Each row was made from one walk, in order. Every step used is in the known rows, and no mark comes twice. Write each row's walk.
Known rows:
molazo gufod gadob: [ 18  30 -18   7 -10 -27   3 -31 -36  15  -2 -15 -30  34 -12  15 -57  -3
  -2   9  33 -32   4 -24   0 -60  -5  32  19   3]
punek serid molazo: [ 38  38  -3  12  -3  -3  -6 -33 -20  12   1  19  -9  12  29  25 -24 -23
  17 -19  28 -47  52 -21   3 -48 -10  25  31 -22]
lodin serid gadob: [ 46  36  -5  19 -26 -11  -1 -26 -14  15  -7  -8 -20  42  21   9 -40 -22
 -20   3  37 -34  59 -44  12 -48  -8  30  28 -37]
bimus serid molazo gufod: [ 11  54   2  13 -11 -13 -19 -32 -28   7  14 -13 -40  45 -10  24 -54 -30
   3  16  34 -36  47 -10  -7 -50 -15  37  22 -12]
gidezu molazo gufod gadob serid: [ 35  35 -34  31  -6 -19  -8 -37 -40   2  20 -28 -52  24  14  11 -54 -24
  -6  26  39 -43  41 -13   4 -60  -3  39  36 -17]
bosup gidezu lodin serid molazo gufod: [ 47  54   0 -12 -31   6 -18 -31 -36  16   5 -33 -60   2   6  31 -59 -33
  13  43  28 -46  58 -32   3 -51 -18  36  17 -40]
bosup gidezu molazo gufod: [ 12  15  -5   3 -21   6 -10 -22 -20   3  -6 -16 -29   0 -63  21 -84 -28
  26   8  26 -33  24 -27   6 -51 -13  39  31  -3]
lodin gidezu: [ 17   1  -4  18  -3  -3   8 -25  -9  15 -13   6  12  15 -47  14 -49 -17
  19 -18  40 -40  34 -53  13 -41  -8  22  19  -5]
mesu gimaro bimus serid molazo gufod: [ 10  51   1   4 -22   0  -8 -46   2  12  17 -13 -76  31 -25  17 -56 -31
   1 -12  26 -56  39  -3 -27 -51 -18  38  21 -17]
bimus serid gadob: [ 24  34  -7  29  -7 -10  -8 -23  -7  12   2 -10 -65  48  19  17 -42 -24
 -29  -3  41 -32  37 -27   0 -46  -9  44  29 -23]
lodin serid molazo gidezu: [ 30  55 -16   4 -14  -6  -4 -25 -18   8  -1  -6  -4  36 -13  36 -36 -24
  24   4  35 -44  85 -43  -2 -43 -16  21  24 -34]
molazo gufod gadob serid: [ 33  26 -23  23 -10 -45  -3 -37 -34   9  16 -27 -37  40  35  29 -49   3
  -2  17  29 -46   8 -24   0 -59  -4  32  26 -14]
bosup gidezu: [ 11  -3  10  13 -13  -9  -2 -19   3  13 -16  -3 -23   9 -31  34 -57  -6
  22 -15  26 -39   0 -44   7 -41 -11  31  30  -2]
bosup gidezu molazo serid gadob: [ 39  37 -30  13 -11  -1 -12 -14   2   2   6 -14 -58  21   0  29 -65 -30
  -2  18  18 -40  62 -23  -9 -54 -14  53  41 -37]
serid molazo gufod gadob: [ 26  58 -20   2  -6  -8 -10 -31 -44  17  11 -11 -40  34  -2  24 -50 -12
  -8  10  35 -36  33 -17  -6 -65  -9  29  15   3]
gufod gadob serid: [ 32  17 -20  39   3 -31   0 -34 -17  12   9 -15 -52  31  46  25 -25  -4
  -5   2  36 -49  17 -31   6 -50  -2  30  37 -16]
bosup gidezu molazo: [ 12   6   0  22 -10  22  -7 -19  -5   5 -12  -4 -42  -9 -48  18 -63 -32
  21 -11  33 -35  32 -33  10 -43 -10  37  41  -4]
gufod gadob serid molazo: [ 40  45 -23  32   6 -11 -14 -36 -22  14  23 -12 -57  31  52  34 -20 -12
  -8   3  37 -53  46 -24   0 -54  -6  29  31 -15]
punek gimaro bimus serid: [ 23   9   0  12   3  17  14 -39  25   7  -9 -10 -59   1 -26  -1 -21 -27
   8 -45  37 -62  21 -20  -2 -37  -9  46  31  -4]
molazo gidezu bosup: [ 40  11 -18  14  18 -16  -3 -25  -1   9 -21   1 -15  25 -69   2 -61 -13
   8   9  52 -41  23 -35  -7 -39 -12  22  25  -5]
gidezu lodin serid gadob: [ 65  46 -17  11 -21   1   0 -25 -34  21 -12 -17 -76  25  42  -7 -36 -36
 -35  29  49 -39  65 -37  17 -46  -8  34  25 -53]
punek gimaro bimus serid molazo: [ 29  38   2   6   8  33   2 -40  20   9   5  -6 -72   5 -17   4 -12 -36
   3 -42  39 -66  49 -12  -9 -41 -14  44  27  -3]
gimaro punek serid molazo gufod gadob: [ 36  78 -35  11  -9 -25 -14 -32 -41  15  10  -1 -54  29  29  33 -27 -20
  12  11  26 -48  22 -21 -36 -68  -9  39  19   4]
gimaro bimus serid: [ 10  14   8  32   4  12   7 -32  10   7  -9  -5 -51  31 -21 -10 -37 -29
 -12 -13  38 -50  28 -21  -4 -34 -11  40  38 -13]
bimus gimaro: [  6  14   4  20 -21   1   1 -24  -9  14  -9 -15 -43  60  -4  17 -38 -30
   7 -20  32 -34  13 -28   8 -39 -10  40  23   7]
gadob serid molazo: [ 37  35  -3  28   0 -14 -15 -30 -19   7  14   3 -33  31  37  28 -27 -19
   6   2  41 -54  45 -25   7 -43 -11  22  32 -21]
gufod molazo: [ 19  12   5  21  -3   8   1 -21 -21   4  -8 -15 -36  30  -8  -8 -30 -11
  13 -24  36 -39  37 -24   8 -44  -5  25  46   9]
gimaro mesu: [ 15   9 -14  22 -13  22   2 -18 -13   7 -24  12 -51   0   4   2 -32 -21
  12  22  55 -34  -3 -30 -15 -40  -8  22  36   6]

Write each row's walk:
[ 58  57  -2  11 -13  21  -8 -32 -41  18  -5 -11 -63  11  29  -2 -28 -47
  -5  32  50 -45  86 -28  16 -42 -11  25  27 -44] -> gidezu lodin serid molazo
[ 43  44 -25  14  -3 -16  -3 -17 -14   2   9 -23 -62  63  39   1 -33 -12
 -12   2  19 -43  67 -12 -12 -54  -9  40  46 -24] -> gufod molazo serid gadob
[ 34  59 -36 -15   9   9  -4 -17 -38  13 -11   2 -76  14  -7  22 -36 -25
   4  17  51 -47  55 -30  -2 -42 -16  26  16 -18] -> serid molazo gidezu lodin
[ 17  45 -24  -5   4  -7  -4 -17 -19   8  -6   9 -19  33 -30  36 -40 -13
  17 -12  38 -41  51 -37  -7 -44 -16  21  19  -6] -> serid molazo gidezu
[ 17  65 -18  18  -3  -8 -17 -37 -34  14  24 -31 -74  45  14  27 -46 -25
 -13  16  30 -36  45  -9 -14 -60 -10  45  20  -9] -> bimus serid molazo gufod gadob
[ 30   3 -19   0 -14  24  10 -25   5   6 -23   4 -59 -28   2   8 -16 -20
  33  -8  55 -49 -12 -27 -12 -43  -6  27  28  15] -> punek gimaro mesu
[ 25  84 -37  14 -26 -13 -18 -36 -35  17  22 -26 -82  64  43  43 -20 -35
  10  -1  16 -45  19 -15 -42 -65 -12  56  11  13] -> bimus gimaro punek serid molazo gufod gadob
[ 59  49 -45  26  29 -15 -19 -39  -9  11  22 -18 -57  32   2  27 -34  -8
 -11  19  46 -60  54 -26 -20 -51 -10  29  26 -17] -> gufod gadob serid molazo gidezu bosup
[ 50  55 -40   0  10 -14 -11 -25 -33   7   7  -8 -80  23  38  34 -26 -20
   6  23  48 -63  58 -30  -2 -40 -16  27  23 -36] -> gadob serid molazo gidezu lodin
[ 32   3  -1  -3   4  15  22 -32  19  10 -22   7 -30  -9 -41  -8 -24 -16
  13 -52  41 -62   7 -29   6 -41  -8  31  25   8] -> punek gimaro bimus
[ 17  44   4  29   1   7 -15 -29 -13  10   8  -4 -55  33   6  21 -33 -37
   0  -1  40 -39  57 -18  -2 -42 -12  35  32 -15] -> bimus serid molazo
[ 30  44 -28  10   3 -29 -11 -25 -14   1  13  -2 -23  42  13  50 -33  -8
  21  -1  37 -57  52 -34  -7 -41 -16  21  26 -23] -> gadob serid molazo gidezu
[ 32  26 -42  31  -4 -11  -5 -42 -32   6  27 -31 -26  12 -13  20 -56 -26
   6  16  36 -48  60 -31   5 -60  -4  37  25 -16] -> lodin gidezu molazo gufod gadob serid
[ 30  30 -34  -8   5  -8   8 -16 -31  12 -25  -2 -66   9 -15  14 -43 -17
   8  12  48 -43  26 -38   4 -39 -12  28  21 -21] -> molazo gidezu lodin
[  54   66  -60    5   18  -12   -9  -30  -37   14   17  -21 -112   17
   57   41  -17  -14   -9   27   47  -62   54  -29  -10  -51  -11   35
   23  -33] -> gufod gadob serid molazo gidezu lodin
[ 60  33 -12   4 -28   6  -6 -23 -14  22  -9 -28 -86   3  29  23 -47 -26
 -19  23  33 -43  47 -49  10 -46 -12  45  25 -50] -> bosup gidezu lodin serid gadob
[  4  15 -15  23 -31  33  -2 -21  -5   9 -12 -15 -79  38  22   9 -24 -36
  12  11  45 -33  -7 -24 -18 -37 -11  39  27  15] -> bimus gimaro mesu
[ 30  21 -28  26   4   1   3 -26  -9   1   1  -1  -4  16 -38   1 -57 -47
  26  17  33 -44  91 -28   4 -46 -10  36  37 -31] -> lodin gidezu molazo serid
[ 45  41 -21   6  21   4 -15 -25  -9  11  -8   6 -23  22 -59  12 -53 -19
   2  10  53 -45  54 -27 -13 -42 -16  21  20  -5] -> serid molazo gidezu bosup
[ 20  28 -10   9 -16   2  -4 -25 -40   1  -8  -5 -19  17 -49  -7 -71 -34
  10  16  42 -29  40 -16  12 -51  -9  29  31  -4] -> gidezu molazo gufod
[ 58  36 -26  21  22 -20 -21 -33  -5   4  12  -6 -29  33 -15  23 -43 -14
   6  20  51 -59  55 -27 -12 -40 -16  21  28 -21] -> gadob serid molazo gidezu bosup
[ 30  35 -33  -5   8   7   7 -15 -38   4 -15 -26 -84  17  -7  -3 -27 -14
   9  -1  45 -47  47 -27  -1 -40 -10  31  36 -10] -> gufod molazo gidezu lodin
[ 30  27  -8  19  -2 -16   2 -21 -13  -2   3 -22 -38  49  17  -2 -32 -14
  21   5  19 -47  61  -8  -8 -46  -8  34  54 -20] -> gufod molazo serid
[ 24  46  -6  -9  -5  18  -1 -43   4   6  12 -19 -60  15 -24   9 -32 -28
   6 -25  33 -64  39  -4 -14 -50 -16  46  16  -1] -> punek gimaro bimus serid molazo gufod
[ 30   7   0   2  -6   8  -2 -19 -16  18 -21 -10 -80 -11  -9  21 -51 -18
   9  11  38 -43   5 -38  11 -39 -12  36  28 -16] -> bosup gidezu lodin
[ 41  16 -18  17  19   4  -4 -24  -8   2 -11 -23 -37  28 -53 -16 -46  -8
   8  -6  48 -44  44 -24 -12 -40 -10  24  40   6] -> gufod molazo gidezu bosup
[ 42  37 -44  19  -2   3  -2 -21  -8   6   7  -7 -24  31 -21   7 -56 -42
  -7  16  33 -41 100 -31  -2 -54 -10  44  31 -38] -> lodin gidezu molazo serid gadob
